What can hang from each mark:
Z221: Z545
Z844: Z36 Z96 Z697 Z740 Z815
Z36: Z62
Z192: Z62 Z844
Z697: Z62
Z545: Z62
Z62: Z36 Z647 Z740 Z900
Z815: Z844
Z900: Z62 Z221
Z647: Z62 Z844

Each row was made from one small tree. The marks that hang from a mark follow it in brackets, in the order of their numbers. Every link used is in the known rows. Write each row's tree.
Known rows:
Z62(Z36): [ 5 10  0  0 -2 -9 -2  7 -2 -2  1 -9  8  5 -1  7 -9  0 -2  0 -4  6  1 -3
  3  4  2 -3  9  4  0 -9 -8 -5 -6  3  8]
Z36(Z62(Z740 Z900)): [  0  -5   3  -2   4 -10   8   2  -4   1 -13  -5   3  -1  -3  -4   3  -6
   7  -3  -2   2   0   6  -2  -4  -2  -2  -8  -1  -1  -1  -4   6   6   6
  -1]
Z900(Z62(Z647 Z740) Z221(Z545)): [  1   3  -1   0   2  -3  -5   9  -4   0   0   4   2   5  -2   1   3   4
   2  -2  -2  -4  -2   2 -17   0 -12   4  -8  -5  -1   2   1 -15   6  -3
  -7]
Z36(Z62(Z647(Z844(Z815)) Z740)): [ -1 -11   1   1   1   3   2  -4   0   1   5   1   0  -6   4   4  10  -5
   8  -2  -2  -3   3   0  11  -4  -1   2   0  -4  -1  29  -5  -8  -5   5
   0]
Z844(Z697 Z740 Z815): [ -7  -6   0   0 -11  -6  13  12   5  -4   6  -4  -5  -3  -4  11   3  -1
   7   2   0  -3   7  -3   5   7  -2  -2  -3  -2  -8 -20   6  10   0  -3
   2]
Z900(Z62(Z647(Z844) Z740)): [  1  -4   2   1   4   0   2  -6  -1   1   7   4  -3   2   2  -3   3  -1
  -3   2  -2   7   0   0   8  -2  -8   1   4  -4  -1  21  -4 -15  -6   1
  -6]
Z844(Z697(Z62)): [ -2   5  -2  -1   1  -8   8  18   0  -5   9  -5  11  -1  -1   9   1  -2
  -5   4   1  -2   6  -2  -6   4  -2  -2  -4   7  -4 -29   9  14  -2 -11
   2]
Z62(Z647(Z844(Z96)) Z740): [  2  -8   2   1   2   0   9  -3   0  -2   5   5  -9  -4   4 -12   2   0
   2   3   3   5  -2   2  10   2   5  -2   8  -1   1   2   5  -1 -13   6
  -2]
Z545(Z62(Z36 Z647(Z844) Z900)): [  3   3   1   3   0   7  -9 -24   1   5  -7   6   0   5   5 -11  -7   0
  -4   2  -1   6  -4  -2   7  -8   7   2   7  -1   7  29  -8  -7  -6   4
  -4]
Z844(Z96 Z697 Z740 Z815): [ -3 -12  -2   1 -10   1  18  11   5  -5   5  -5 -12  -9  -4   5   5  -1
   7   4   1  -4   6  -2   6   9   5  -3  -1  -2  -7 -28  12  19   0  -3
   3]
Z221(Z545(Z62(Z647 Z900))): [ -2   2   2   0  -4  -6  -3  -7  -5   1 -13   0   6   1  -1 -12  -2  -1
   2  -2   2  10  -2   3 -13  -4   3   3  -7  -1   7   2  -4   0   6   0
  -7]
Z545(Z62(Z647)): [  5   5  -1  -1  -3  -5  -1  -3  -3   2   0  -1   5   1   2   1   0  -5
  -4   0   1   8   1   0  -5  -2   1   1  -2   2  -2   2 -11  -8  -3  -4
   3]
Z221(Z545(Z62(Z740))): [ -3  -2   1  -1  -5 -11   6   9  -5  -2  -5  -1   8  -1  -3  -1   4  -2
   7  -5  -4   7   0   2  -9   2  -4   2  -2   3  -4   0  -6   0   0   1
   1]
Z697(Z62(Z900)): [ -4   5   1   0   6 -10   7   8  -4  -3   1  -9   6   4  -4  -1  -2  -4
  -1   2   3   3   4   2 -12  -1   1  -2  -6   5   1 -14   5   2  10  -4
  -4]
Z844(Z36(Z62(Z647)) Z697 Z815): [  4  -1  -2  -3  -7   3  -8  -1   3   3   2  -2   3 -12   4  11   1  -2
  -2   1   1  -8   5  -2  11   2   1  -1  -1  -2   2  -4   2  11  -5  -3
   8]
Z815(Z844): [ -1   9   1   0   0  -8   4   3   2  -3   9 -12   8   4  -3   3   4  -2
  -1   3   2  13   2  -3  -2   0   1  -4  -1   8  -2  -8 -10   5  -1  -1
   2]
Z545(Z62(Z900)): [ 0  3  1  1 -3 -8  7 -5 -4  2 -6 -5  1  4 -4 -7 -2 -5  0  0  1  8  2  1
 -8 -4  0 -1 -5  3 -2  2 -7  0  5 -2 -1]
Z900(Z221): [  2  11  -1   2  -1  -8   5  14  -3  -3  10  -5   1   8  -5   4  -1   0
  -3   0   2  -2   2  -3 -12   1  -5  -2  -4   3  -6 -12  -1  -9  -1  -5
   5]
Z192(Z844(Z36 Z96 Z697 Z740)): [ -1  -6  -1  -3  -7   8   5  -7   8  -2   2   5 -10  -8   0   0   2   2
  -7   0   7   0  -2  -1  18  10  15  -3  13   5   6 -34  13  23  -3  -4
   2]
Z221(Z545(Z62)): [ -1   4   0   1  -7  -8   4   7  -6  -3   1  -5  12   0  -4   1   4  -2
   1  -4  -3  11   1  -1 -10   1   0   2  -2   6  -1  -3  -8   0  -1  -4
   4]
Z192(Z62 Z844(Z36 Z815)): [ -3   4  -4   0  -4  14 -11  -4   2   0   8  -2  -3  -3  -1  17   3  -3
  -7  -4   8  -6   6  -4   6   3   9   0   3   9   9  -1  -4   1   5   2
   5]
Z36(Z62(Z647(Z844(Z815)))): [ 1 -6  0  3  0  7  0 -7  0  0 10 -3  3 -6  3  5  9 -5  3 -1 -1  0  4 -3
 10 -5  3  2 -1  0  2 25 -6 -9 -6  0  4]
Z697(Z62(Z647 Z740 Z900(Z221))): [ -3   3   1   0  10  -6  -1   7  -2   1  -4   5  -3   7   0  -4  -2   0
   2   2   6 -10   0   5 -23  -4  -5   0 -11  -5   0  -7  10  -5  13  -4
 -12]
Z62(Z36 Z740): [  3   4   2  -2  -1 -13   1   9  -1  -1  -5  -5   5   4   0   6  -8   0
   3   0  -5   3   1   0   4   5  -2  -3   9   1  -3  -5  -6  -3  -6   8
   4]
Z900(Z62(Z740)): [  2   0   0  -1   1  -9   8   9  -3   0   3  -6   1   2  -4   5   2  -3
   0   1  -4   7   3   1  -1   2 -11  -1  -1   0  -7   0  -7  -8   3   0
   0]
Z647(Z62(Z36) Z844(Z697)): [  1   2  -2   2   1  15  -4  -1   2  -1   6   2   7  -4   5   3  -5   4
 -10   2  -6  -6   1  -6  22  -2  -2  -1   5   3  -2  10   2   8 -16   0
   8]
Z36(Z62(Z647 Z740)): [ 5 -4  2 -4  4 -7  1  3 -4  1 -6 -1  6 -4  3  2  4 -5  3 -3 -2  2 -1  5
  0 -2 -2  0 -4 -1 -1  0 -8 -2 -1  3  3]
Z697(Z62(Z647(Z844(Z36 Z96 Z740)))): [ -2 -10   0  -2   5  13   0  -7   4  -1  13   6 -13  -7   6  -7  -1   1
  -8   1   7   3  -5   2  13   4  13   0  12   2   7 -10  16   6  -1  -4
   2]
Z697(Z62(Z647 Z740)): [ -1   0   2  -3   7 -11   2  12  -2  -2   2   0   6   1   3   5  -1  -3
   1   1   3   1   2   4  -9   2  -3   0  -2   1  -1 -10   3  -4   3  -3
  -4]

Which tree is each row?
[ -1  -1   2  -3  -4  -3  -4  -3   5   0   5  11  -4  -4   8  -6  -5   3
  -5   3   3  -1  -1  -1  19   4  -1  -2  12  -4   3  -2   9   7 -19   4
   0] : Z62(Z647(Z844(Z36 Z697)) Z740)
[  1   2   3  -1   1 -13   2   2  -1   1 -14  -4   0   6  -2  -3 -11   0
   6   1  -3   2   0   3   1   2   0  -4   5  -2   1  -2  -3   0   2  11
  -3] : Z62(Z36 Z740 Z900)
[  3   5  -2   0  -1   0 -13   0  -2   3 -10  10   5   4   3   2  -3   5
   3  -3  -4  -7  -5   0 -14  -1  -3   5   0  -3   0   9  -5  -9   0   1
  -2] : Z900(Z221(Z545(Z62(Z36 Z647 Z740))))
[  3   6   0  -4   3   2  -7  -6   3   2   6 -11  10  -5   0   5   5  -4
  -5  -1   1   8  -1  -1   9  -2   4  -3   1   9   2  -2 -11  13   0  -2
  11] : Z815(Z844(Z36(Z62)))
[  2   5  -1   1   1  -1  -3  -4   0   5 -12   5  -4   9  -2  -3  -6   1
   3   0  -3  -9  -2   1 -12  -4  -5   1  -3  -3  -5  11  -4  -4   6   3
  -2] : Z545(Z62(Z36 Z740 Z900(Z221)))
[  2   6  -2   1   1   0  -7  10  -2   0  -2   0   6   7  -4   8  -1   7
   2  -2  -8  -6  -2  -1 -11   3 -11   3   0  -1  -3   3  -2 -12   5   0
  -1] : Z900(Z62(Z36 Z740) Z221(Z545))
[ -4 -12  -1   3  -5   7  14  -4   5  -4   6  -4 -12  -4  -5   7   9  -3
   5  -2   5   2   3  -2   8   6  14  -1   5   4   3 -11   3   3   7  -1
  -1] : Z192(Z844(Z96 Z740 Z815))
[  4  12   0   2   3  -2 -12  -4  -1   2  -9   1  -2  11   0  -4 -12   5
  -2   2   2  -6  -3   0 -10  -3   2  -1  -1  -4   5  -2   0 -10   3   2
  -4] : Z62(Z36 Z647 Z900(Z221))
[-10 -13  -1   3  -4  16   9   3   5  -3  12   3  -6  -9   1   7   6   1
   0   1  -2  -9   5  -4  21  -1  -4   0  -5  -3  -8  10   8   7  -4  -3
   3] : Z647(Z62 Z844(Z697 Z740 Z815))
[-5 -9 -1  4  0 18 -1 -5  3 -1  8 -1 -6 -4  2 10 -2  2  0 -3 -5 -5  1 -4
 24 -2  0  2  5 -1 -4 27 -1 -8 -1  5  7] : Z647(Z62(Z36) Z844(Z740 Z815))
[  1   9   1   2   2  -6  -3   1  -3   0  -3   1  -5   9  -2  -7  -6   1
  -1   2   6  -3  -1   1 -15  -4  -2  -1  -9  -4   2  -7   2  -9   5  -1
  -7] : Z62(Z647 Z900(Z221))
[ -4  -2   2   0   4  -5   3   9  -5  -1 -12   0   4   1  -5  -6   6   1
   9  -6  -2  -7  -3   5 -17  -3  -6   2 -14  -2   0  -1   2   4  11   3
  -4] : Z36(Z62(Z740 Z900(Z221(Z545))))
[-11  -3   4   3   1   3  -2  -6   0  -3  -1  11  -9   8  -2 -16   1   7
   3  -3   5   0  -8   2  -6  -3   2   4  -4  -7   7   2  11  -8   5   2
 -12] : Z62(Z647(Z844(Z740)) Z900(Z221(Z545)))
[  4   4  -1   0   2   1 -10 -10   0   7 -16  10  -5   8   3  -5  -8   2
   2   1   0  -9  -4   3 -13  -6  -3   2  -3  -7   0  15  -4  -9   5   3
  -7] : Z545(Z62(Z36 Z647 Z740 Z900(Z221)))
[  0  -2   1   1  -2   3  -9 -11  -1   1  -5  10   7  -1   7  -5  -1   4
   2  -3  -5   5  -5  -1   6  -2   3   5  11  -1   5  27  -6  -7 -11   7
  -2] : Z221(Z545(Z62(Z36 Z647(Z844) Z740)))
[ -4   1   3   2  -2  -2   2  -8   2  -2   0   5  -2   1   3 -14  -2   2
  -3   6   4   3   1  -1   8  -3   3  -2   0  -3   5  -2   8   7 -11   1
  -9] : Z62(Z647(Z844(Z697)) Z900)
[  0   6  -2   2  -4  10 -15 -10   0   2  10  11   1   2   4  -7   1   6
  -8  -4   3  -1  -6  -4  -2  -3   1   5   5   0   5  18   2  -9  -8  -5
   3] : Z900(Z221(Z545(Z62(Z647(Z844(Z36))))))
[  2  -1  -3   6  -2  14   0  -8  -1  -1   8   9  -4  -2   1 -13   8   5
  -2  -1   2  -1  -5  -3  -9  -3   5   4  -1   2   3  10   5  -3  -8  -6
   0] : Z900(Z221(Z545(Z62(Z647(Z844(Z96))))))
[  0   9  -2   3  -1  -1   0  13  -5  -3   8  -6   6   6  -7   5   5   4
  -2  -2  -3   0   1  -3 -17   1 -11   3  -7   2  -3  -6  -1 -12   6  -8
   1] : Z900(Z62 Z221(Z545))
[  6   7  -3   1   4   0  -4   6   0   3   1  -1  -1   9  -3  11  -3   3
  -2   1  -6  -8   0  -2  -6   1 -13   1   1  -2  -7   7  -5 -14   3  -1
   2] : Z900(Z62(Z36 Z740) Z221)
[  9   0  -1  -4   5  11  -9 -14   4   4   2  -6   1 -11   4  -4   5  -2
  -5   2   4   7  -4   1   8  -1  12  -3   2   6   7  -6  -5  18  -1  -1
   9] : Z815(Z844(Z36(Z62(Z647)) Z96))
[  8   8  -2  -1  -2  -1 -10  -9  -1   4  -5   0   6   3   4   4  -7  -1
  -5   0  -3   6  -1  -2   0  -2   4   2   7   1   1   8 -13  -8  -5   0
   5] : Z545(Z62(Z36 Z647))
[  3 -10   0  -1   0  16  -1 -17   4   3  11   5 -18  -6   3  -9   0   2
  -9   1   3   9  -5   0  20   3   5   1  13  -3   4   3   7  -3  -3  -2
   2] : Z900(Z62(Z647(Z844(Z36 Z96 Z740))))
[-12  -8   0   0  -2  -3  13   9   5  -3   1  -3  -5  -3  -4   7   3  -2
   7   4   3  -8   7   0  -4   3   0  -1 -10  -3  -3 -20  16  17  15  -7
  -8] : Z844(Z697(Z62(Z900)) Z740 Z815)
[ -6 -10  -1  -1   3   1  18   7   4  -4  -3   0  -9  -6  -3  -7   2  -1
   1   5   5  -3   2   3  -4   4   7  -3  -6   1  -1 -39  22  28  10  -8
  -6] : Z844(Z96 Z697(Z62(Z900)) Z740)
[  1  -1   3  -6   7   0 -12 -17   4   6 -12   0   0  -5   4  -9   1  -2
   1   1   4   4  -5   6   6  -6   4  -3  -4  -2   8   8  -6  14   7   6
  -4] : Z815(Z844(Z36(Z62(Z647 Z740 Z900))))
[  5 -12  -2  -2  -2   4   5   4   1   2   1  -7  -7 -15  -1   6   4  -5
   7  -1  -1  -5   4   2  11   5   4  -3   3   1  -4  -1   2  11   1   4
  12] : Z844(Z36(Z62(Z740)) Z96 Z815)
[ -3   2   0   2   6   6 -10   6  -4   1 -15   3   2   3  -1  -3  -8   8
   3  -3  -4 -14  -4   3  -7  -4  -7   2  -9  -4   0   7   4  -2  10   7
  -3] : Z647(Z62(Z36 Z740 Z900(Z221(Z545))))
[ 6  3 -1 -1  2 -5 -1  3 -1  2 -3 -6  4  4 -1 10 -5  0  0  1 -8  3  1 -1
  4  3 -9 -1  6  0 -5  6 -9 -9  0  3  2] : Z900(Z62(Z36 Z740))
